Known rows, with every way that one mark hangs from another:
{j_874 j_10 j_476 j_982}: [ 0.139  0.023  1.752 -0.525  0.201  0.358 -0.911  5.312  0.975  0.934
 -3.607  0.689 -0.630 -0.499  1.653  5.675 -3.019  1.457  1.271 -0.363
  1.410 -0.207 -0.510  0.392]
{j_877 {j_982 {j_476 {j_10 j_520}} j_874}}: [-0.872 -0.344 -0.157 -0.884 -1.426 -0.074  0.485 -0.508 -0.058 -0.112
  2.275  0.501  0.292  0.587 -0.689 -6.258  0.998 -1.610 -1.607  0.345
 -0.411  0.220 -0.148  0.155]
{j_874 j_982}: [ 0.519 -0.263 -0.089  0.845  1.200  1.012 -0.828  0.807  0.784  0.808
 -2.924 -0.026 -0.506 -1.422  0.155  2.995 -0.229  0.155  0.189 -0.662
  0.428 -0.161 -0.345  0.350]
{j_877 {j_982 j_874}}: [-1.714 -0.646 -0.673  0.839 -0.721  1.341  0.184 -0.894 -0.303  0.657
 -1.206  0.584 -0.971 -1.736  0.399 -3.717  0.419 -0.420 -1.396  0.188
 -0.085 -0.164 -0.651  0.418]
{j_874 {j_10 j_982}}: [ 0.508 -0.305  1.239 -0.201  0.067 -0.357  0.147 -0.521 -0.402 -0.286
 -2.468  0.080  0.070 -0.249  0.550  2.188 -0.406  0.008  0.438 -0.224
  0.055  0.168 -0.334 -0.182]
{j_877 {j_982 {j_874 j_10}}}: [-2.304 -0.610  0.993 -0.152 -1.907  1.216  0.383  1.975  0.277 -0.278
 -0.939  1.167 -1.200 -1.006  0.543 -0.213 -0.898 -0.292 -1.745  0.466
  0.409 -0.340 -0.843  0.247]
{j_476 {j_874 {j_10 j_520}} j_982}: [-0.774  0.280 -0.470  0.338  0.129 -0.175  0.152  2.954  0.299 -0.663
  1.021 -0.076 -0.490  0.880 -0.961  5.405  1.189  0.140  0.126  0.100
  0.100 -0.070  0.394 -0.386]
{j_874 j_476 j_982}: [ 0.733 -0.088  0.278  0.254  1.093  0.380 -1.183  2.225  0.372  1.597
 -3.764  0.241 -0.515 -0.985  1.336  2.507 -1.706  1.360  1.369 -0.437
  1.136 -0.202 -0.388  0.457]
{j_520 {j_10 j_476 j_982}}: [ 1.592  0.532 -0.897  0.115  0.926 -0.934  0.272 -3.189 -0.886 -0.559
  0.659 -0.447  1.018  0.243  0.160 -1.257 -0.266 -0.496 -0.308 -0.006
 -0.852 -0.100 -0.062 -0.722]
{j_874 {j_10 j_520} {j_982 j_476}}: [ 0.664 -0.524  0.857 -1.141 -0.149 -0.663 -0.226  2.442  1.576 -0.797
  0.170  0.253 -0.038  1.917  0.235  3.470 -1.053  0.144 -1.020 -1.235
  0.857  0.136 -0.110  0.271]
{j_520 j_10}: [ 0.788  0.213 -2.487  0.832  1.547  0.966 -0.309 -0.542 -0.598  0.633
 -1.499  0.292 -0.180 -2.056  0.610 -0.718 -0.546 -0.048  0.207  0.173
 -0.347 -0.901 -0.527 -0.003]
{j_10 {j_476 j_874} j_520 j_982}: [ 0.927  0.231 -1.632  0.795  0.895 -1.211 -0.161 -2.754 -0.301 -1.126
  2.043 -1.419  0.186  1.417 -0.901 -1.881  1.516 -0.033  1.493 -0.344
 -0.540  0.578  1.070 -0.541]
{j_874 j_10 {j_982 j_476}}: [-0.059 -0.652  2.193 -0.496 -0.754  0.393 -0.504  0.856  1.255 -0.175
 -1.226  0.264 -0.052  0.256  0.676  4.271 -1.382  0.928 -0.470 -0.795
  0.771  0.186 -0.237  0.573]
{j_476 j_10 j_874 j_982}: [-0.807  0.771  0.465  1.620  0.398  1.340 -0.039 -0.184 -0.339  0.818
  0.473 -0.371  0.483 -1.735 -1.723  3.478  2.252 -0.373  1.647  1.236
 -0.813 -0.224  0.613 -0.025]
{j_10 j_520 j_982}: [ 1.911 -0.069 -1.458 -0.122  1.626 -1.315  0.012 -0.734 -0.817 -0.352
 -1.315 -0.410  0.396  0.487 -0.276 -2.095  1.088 -0.768  0.237 -0.842
 -0.183  0.171  0.036 -0.451]
{j_982 {j_874 {j_476 j_10}}}: [ 0.318  0.313  1.515  0.429  0.087  0.955 -0.360  2.447 -0.523  1.688
 -2.141  0.691 -0.045 -1.496  0.436 -0.519 -1.549  0.265  1.474  0.930
  0.031 -0.709 -0.188  0.193]
{j_10 j_476 j_982}: [ 0.986  0.100  0.778  0.213  0.914 -0.532  0.005 -5.456 -0.420 -0.104
 -0.247 -0.934  0.498 -0.132  0.153 -1.024  0.520  0.427 -0.341 -0.335
 -0.481  0.446  0.300 -0.218]
{j_877 j_982}: [-0.798 -0.270 -1.732  0.091  0.644  1.398 -0.005 -2.790 -0.249  0.716
 -1.636  0.277 -0.947 -2.570  0.814 -3.118  0.908  0.069 -0.910  0.293
  0.212  0.179 -0.689  0.685]
{j_10 {j_476 {j_874 j_982}} j_520}: [ 0.130  0.184 -1.448  1.028  1.046  0.044 -0.662  1.060  1.358 -0.838
  1.691 -1.018 -0.493  0.971 -0.940  2.040  0.392  0.242  0.877 -0.558
  0.229  0.102  0.614  0.047]
{j_982 {j_476 {j_10 j_520}} j_874}: [ 0.485 -0.236  0.298 -0.434 -0.599 -0.115  0.201  0.241  0.142  0.142
  1.402  0.227  0.616  0.719 -0.898 -3.003  0.318 -1.185 -0.532  0.080
 -0.609 -0.246  0.330 -0.005]
{j_476 j_10 j_982}: [ 0.436  0.775  1.261  0.457  0.879  0.622  0.334 -0.743 -0.228  1.230
 -0.883  0.119  0.876 -1.715 -1.009  2.622  1.492 -0.838 -0.753  0.787
 -0.542 -0.354  0.025 -0.053]
{j_10 {j_476 {j_982 j_874}} j_520}: [ 0.041  0.198  0.969  0.431 -0.144 -1.059  0.733 -1.135  0.372 -0.343
  2.175 -0.178  0.360  1.459 -1.279  0.938  1.157 -0.986 -3.874 -0.250
 -0.415 -0.613  0.552 -0.836]
{j_476 j_10 {j_874 j_982}}: [-0.138  0.340  0.122  1.641  0.650  1.568 -0.917  2.628  0.799  0.629
 -0.996 -0.327 -0.161 -1.200 -1.251  3.938  0.370 -0.419  3.259  0.568
 -0.081  0.028  0.263  0.414]
{j_520 {j_10 {j_982 j_476 j_874}}}: [ 0.095 -0.557  0.130  0.311 -0.988 -0.997  0.271 -2.405 -1.411 -0.504
  0.255  0.003  1.174  1.531 -0.179 -3.218 -0.255 -0.757  0.066 -0.284
 -0.999 -0.384 -0.394 -0.565]

Rows:
[ 0.197 -0.047 -0.888  0.172  0.025 -0.794 -0.168  1.789 -0.374 -1.140
  0.097 -0.453 -0.148  1.399 -0.348  1.628  0.367 -0.150  2.101 -0.426
 -0.006  0.496  0.352 -0.406]	{j_476 {j_874 {j_10 j_520 j_982}}}
[ 0.071 -0.495 -0.089 -0.211 -0.538  0.140  0.216  4.410  0.538 -0.643
 -0.591  0.863 -0.784  0.668  0.141  1.908 -1.145 -0.484 -1.623 -0.455
  0.235 -0.543 -0.093 -0.185]	{j_982 {j_874 {j_10 j_520}}}
[-1.284 -0.193  0.414 -0.942 -1.828 -0.238  0.763  1.538  0.824 -1.541
  2.528  0.690 -0.718  1.141  0.156 -1.079 -0.769 -0.658 -3.251  0.015
  0.356 -0.263 -0.363 -0.150]	{j_877 {j_982 {j_874 {j_10 j_476 j_520}}}}
[ 0.054 -0.173  0.087 -0.882 -0.730 -0.524 -0.146  5.953  0.215  0.175
 -1.202  1.024 -0.819  0.671  1.243  1.223 -2.513  0.573 -0.155 -0.230
  0.912 -0.613 -0.166 -0.156]	{j_982 {j_874 {j_10 j_520} j_476}}
[ 0.813 -0.094  1.776 -0.081  0.128  0.646 -0.444 -0.744  0.883  0.780
 -0.662 -0.068  0.755 -0.461 -0.521  1.111  0.015 -0.277  0.460 -0.009
 -0.018  0.110  0.035  0.548]	{j_874 {j_982 {j_476 j_10}}}
[-0.791 -0.289  1.740 -0.087 -0.879  0.655 -0.275  3.857  0.154  0.900
 -2.737  1.021 -0.803 -0.660  1.663  2.589 -2.759  1.421  0.356  0.074
  0.853 -0.682 -0.383  0.124]	{j_982 {j_874 j_10 j_476}}
[ 1.211  0.203  0.577 -1.090  0.891 -0.685 -0.597  7.135  1.080  0.069
 -2.444  0.708 -0.593  0.956  1.336  4.646 -2.459  0.779  0.879 -0.847
  1.478 -0.161 -0.522  0.021]	{j_874 {j_10 j_520} j_476 j_982}
[-1.470  0.144  0.927  1.145 -0.360  1.047  0.083  1.086  0.266  0.104
 -0.429  0.016 -0.426 -0.891 -0.668  6.824  0.766  0.898  0.467  0.526
  0.078 -0.257  0.244  0.061]	{j_476 {j_874 j_10} j_982}
[ 2.243  0.563 -0.515 -0.617  1.339 -1.104  0.147  0.062 -0.908  0.055
 -0.576 -0.277  0.886  0.445 -0.961 -1.965  1.218 -1.788  1.021 -0.059
 -0.607  0.296  0.199 -0.420]	{j_476 {j_10 j_520 j_982}}
[ 0.126  0.181 -1.313 -1.506  0.198 -0.135  0.448 -2.283 -0.059  0.089
  1.824  0.184  0.388 -0.323 -0.170 -5.858  1.525 -0.923 -0.809  0.261
 -0.116  0.450 -0.193  0.520]	{j_877 {j_982 {j_476 {j_10 j_520}}}}
[ 1.642 -0.400 -0.895 -0.765  0.749 -1.848  0.007 -4.434 -0.806 -0.254
  0.142 -0.702  0.881  1.368 -0.179 -4.110  1.341 -0.274  0.154 -1.131
 -0.273  0.546  0.400 -0.166]	{j_10 j_520 {j_982 j_476}}
[-0.213  0.488  2.621 -0.287 -0.380  0.033  0.710 -0.879  0.791 -0.224
  0.952 -0.049  0.281 -0.123  0.048  6.012 -0.038  0.558 -2.993  0.202
  0.027 -0.199  0.345 -0.251]	{j_874 {j_10 {j_476 j_982}}}
[ 0.553  0.116  2.090 -0.444 -0.329 -0.851  0.341 -2.598  0.001 -0.860
  0.052 -0.467  0.305  0.534  0.468  2.716 -0.651  0.599 -0.694 -0.156
 -0.072  0.430  0.162 -0.336]	{j_874 {j_10 j_476 j_982}}
[-2.473 -1.042  1.627 -0.589 -2.891  0.744  0.465 -0.862  0.355 -0.359
  0.755  0.830 -0.586 -0.058  0.614 -1.972 -0.439  0.342 -2.170  0.181
  0.374  0.308 -0.606  0.403]	{j_877 {j_982 j_476 {j_874 j_10}}}
[ 1.149 -0.213 -0.883 -0.057  0.483 -0.810  0.125 -4.295 -1.442 -0.353
 -0.006 -0.364  1.336  0.506  0.410 -3.117  0.196  0.016  0.629 -0.373
 -0.837  0.085 -0.341 -0.346]	{j_520 {j_10 {j_982 j_476}}}
[ 0.428  0.578  1.386 -1.049  0.015 -1.211  0.821 -0.055  0.788 -0.911
  2.123  0.004  0.218  1.234 -0.382  4.268  0.236  0.081 -3.427 -0.159
  0.103 -0.204  0.413 -0.632]	{j_874 {j_10 {j_476 j_982} j_520}}
[ 0.016  0.494 -1.509  1.641  0.649  1.064 -0.580  0.966  0.744 -0.775
  1.427 -0.659 -0.066  0.076 -0.466  2.629 -0.587  0.245  1.574  0.222
 -0.242 -0.304  0.140 -0.128]	{j_520 {j_10 {j_476 {j_874 j_982}}}}
[ 0.698 -0.114  0.229 -0.027 -0.080 -1.692  0.419 -1.887 -0.270 -0.983
  1.397 -0.540  0.431  2.172 -0.742 -2.456  0.265 -1.168 -1.248 -0.766
 -0.586  0.026  0.454 -0.877]	{j_10 j_476 j_520 {j_982 j_874}}
[-0.351  0.551 -2.519  1.752  1.052  1.199 -0.212 -1.651 -0.156 -0.322
  1.925 -0.698 -0.151 -1.018 -0.098 -0.125 -0.115  0.996  1.245  0.748
 -0.639 -0.383  0.302 -0.058]	{j_520 {j_10 {j_476 j_874}}}
[-0.141 -0.173 -1.679  1.059  0.224 -0.255 -0.128 -3.612 -1.480 -0.591
  1.136 -0.962  1.066  0.634 -0.236 -2.473  0.492  0.465  2.965 -0.048
 -0.930  0.281  0.219 -0.300]	{j_520 {j_10 {j_982 {j_476 j_874}}}}
[ 1.462  0.694  1.027 -0.371  0.815 -0.726 -0.249 -0.288 -1.241  1.401
 -2.706 -0.079  0.802 -0.895  0.641 -1.176 -0.621  0.116  3.065  0.680
 -0.089  0.412 -0.093 -0.090]	{j_874 {j_476 {j_10 j_982}}}
[ 0.513  0.528  0.677 -1.239  0.389 -1.124  0.299  4.036 -0.083  0.429
 -1.084  0.692  0.165  0.748  0.728  3.911 -0.854  0.785 -0.929 -0.190
  0.891 -0.449 -0.121 -0.375]	{j_874 {j_10 j_520} {j_476 j_982}}
[-1.970 -0.469 -1.880 -0.717 -0.997  0.387  0.183 -0.378  0.378 -0.891
  2.584 -0.033 -0.888  0.545  0.302 -1.980  0.581  0.899  0.310  0.120
  0.461  0.758 -0.114  0.562]	{j_877 {j_982 {j_476 {j_874 {j_10 j_520}}}}}
[-2.162 -0.568 -2.026  0.803 -0.675  1.647 -0.317 -4.861 -0.293  0.140
  1.073 -0.582 -0.713 -1.463  0.303 -4.109  1.525  1.186  1.249  0.419
  0.013  0.801 -0.122  0.856]	{j_877 {j_982 {j_476 j_874}}}
[ 2.317  0.804 -0.167 -1.151  1.501 -1.634 -0.122  1.846 -1.164  0.943
 -1.603 -0.133  0.979  0.469  0.273 -2.646 -0.165 -0.690  2.559  0.127
  0.006  0.120  0.010 -0.465]	{j_874 {j_476 {j_10 j_520 j_982}}}
[-1.104  0.403  0.313  1.831  0.313  0.782 -0.014 -3.405  0.191  0.173
  1.925 -1.067  0.103 -0.801 -1.034  3.255  1.870  1.172 -0.444  0.438
 -0.489  0.117  0.832 -0.079]	{j_10 {j_476 j_874 j_982}}
[ 1.200  0.587  1.326 -0.052  1.044  0.615 -0.976  4.065  0.504  1.681
 -3.161  0.468  0.325 -1.241  0.446  2.393 -1.428  0.424  2.287  0.339
  0.620 -0.328 -0.181  0.483]	{j_874 {j_476 j_10} j_982}
[-2.064 -1.009  0.234  0.151 -1.581  0.938  0.121 -3.808 -0.200  0.144
  0.212  0.299 -0.478 -0.798  0.237 -5.530  0.510  0.053 -1.814  0.004
 -0.064  0.278 -0.419  0.546]	{j_877 {j_982 j_476 j_874}}
[ 0.746 -0.397 -0.557  0.266 -0.124 -1.144  0.099  0.062 -0.730 -0.444
 -0.822 -0.134  0.204  1.274 -0.619 -2.273  0.835 -1.650 -0.147 -0.839
 -0.465 -0.230  0.084 -0.605]	{j_10 j_520 {j_982 j_874}}
[ 0.965  0.515 -0.264 -0.387  0.344 -0.188 -0.177  4.248 -0.269  0.991
 -1.057  0.668  0.006 -0.347  0.084 -1.859 -1.092 -0.537  1.024  0.550
  0.068 -0.761  0.082 -0.058]	{j_982 {j_874 {j_476 {j_10 j_520}}}}
[-0.341 -0.738  0.856 -0.944 -1.290 -0.317  0.223  0.914  0.682 -0.695
  1.091  0.530 -0.217  1.563  0.158  0.717 -0.962  0.140 -1.844 -0.633
  0.251 -0.142  0.034  0.102]	{j_982 j_476 {j_874 {j_10 j_520}}}
[-0.286  0.571 -1.007  0.959  0.887 -0.334  0.165 -1.967  0.247 -0.612
  2.993 -1.110  0.139  0.854 -1.451  1.502  2.014  0.270 -0.905  0.003
 -0.399  0.116  0.988 -0.437]	{j_10 {j_476 j_874 j_982} j_520}
[-1.547 -0.386  0.971 -0.107 -2.033  1.059  0.369 -2.591 -0.129  0.417
  1.012  0.476  0.210 -0.741 -0.396 -4.340  0.800 -0.936 -0.974  0.873
 -0.471  0.228 -0.454  0.453]	{j_877 {j_982 {j_476 j_10} j_874}}
[-1.211  0.287  0.538  0.026 -1.175  0.810  0.134  2.007 -0.621  1.381
 -1.632  0.959 -0.280 -1.854  0.707 -3.992 -0.917 -0.286  1.091  1.291
  0.234 -0.353 -0.645  0.418]	{j_877 {j_982 {j_874 {j_476 j_10}}}}
[-2.532 -0.670 -0.444  0.126 -1.606  1.298  0.032 -2.729  0.209 -0.399
  1.274 -0.039 -0.979 -0.755  0.647 -0.681  0.413  1.511  0.742  0.432
  0.341  0.822 -0.213  0.809]	{j_877 {j_982 {j_476 {j_874 j_10}}}}
[-0.508  0.032 -0.015 -0.704 -0.335  1.012  0.300 -4.084 -0.251  0.823
  0.621  0.182  0.315 -1.786  0.217 -4.214  1.285 -0.137 -0.656  0.880
 -0.243  0.517 -0.329  0.735]	{j_877 {j_982 {j_476 j_10}}}
[-0.387 -0.031 -1.951  0.390  0.357  0.581 -0.366  2.709  0.421 -0.512
  0.205 -0.036 -1.146 -0.329 -0.150  3.137 -0.136  0.600  1.544 -0.121
  0.349 -0.079  0.239  0.181]	{j_476 {j_874 {j_10 j_520}}}
[ 1.842  0.353 -0.884 -0.456  1.218 -1.787  0.271 -3.012 -0.326 -0.842
  0.938 -0.946  0.621  1.005 -0.425 -1.928  0.960 -0.419 -0.891 -0.681
 -0.402  0.341  0.341 -0.564]	{j_10 j_476 j_520 j_982}
[-0.487  0.417 -0.755 -0.892 -0.672 -0.164  0.299  4.120 -0.544  0.788
 -0.392  0.958 -0.379 -0.028  0.373 -4.846 -0.665 -1.144  0.498  0.789
  0.293 -0.274 -0.588  0.108]	{j_877 {j_982 {j_874 {j_476 {j_10 j_520}}}}}
[ 0.425 -0.470 -1.571  0.391  0.367 -0.977 -0.374 -4.003 -0.817 -0.725
  1.465 -1.370  0.402  1.360 -0.657 -2.840  1.839  0.426  2.166 -0.726
 -0.407  0.789  0.699 -0.123]	{j_10 j_520 {j_982 {j_476 j_874}}}
[ 0.013 -0.156  0.886 -0.427 -1.102 -0.520  0.426  1.741  1.043 -1.245
  1.811  0.400 -0.597  1.235  0.034  1.897 -1.130 -0.355 -2.941 -0.242
  0.142 -0.466  0.178 -0.426]	{j_982 {j_874 {j_10 j_476 j_520}}}
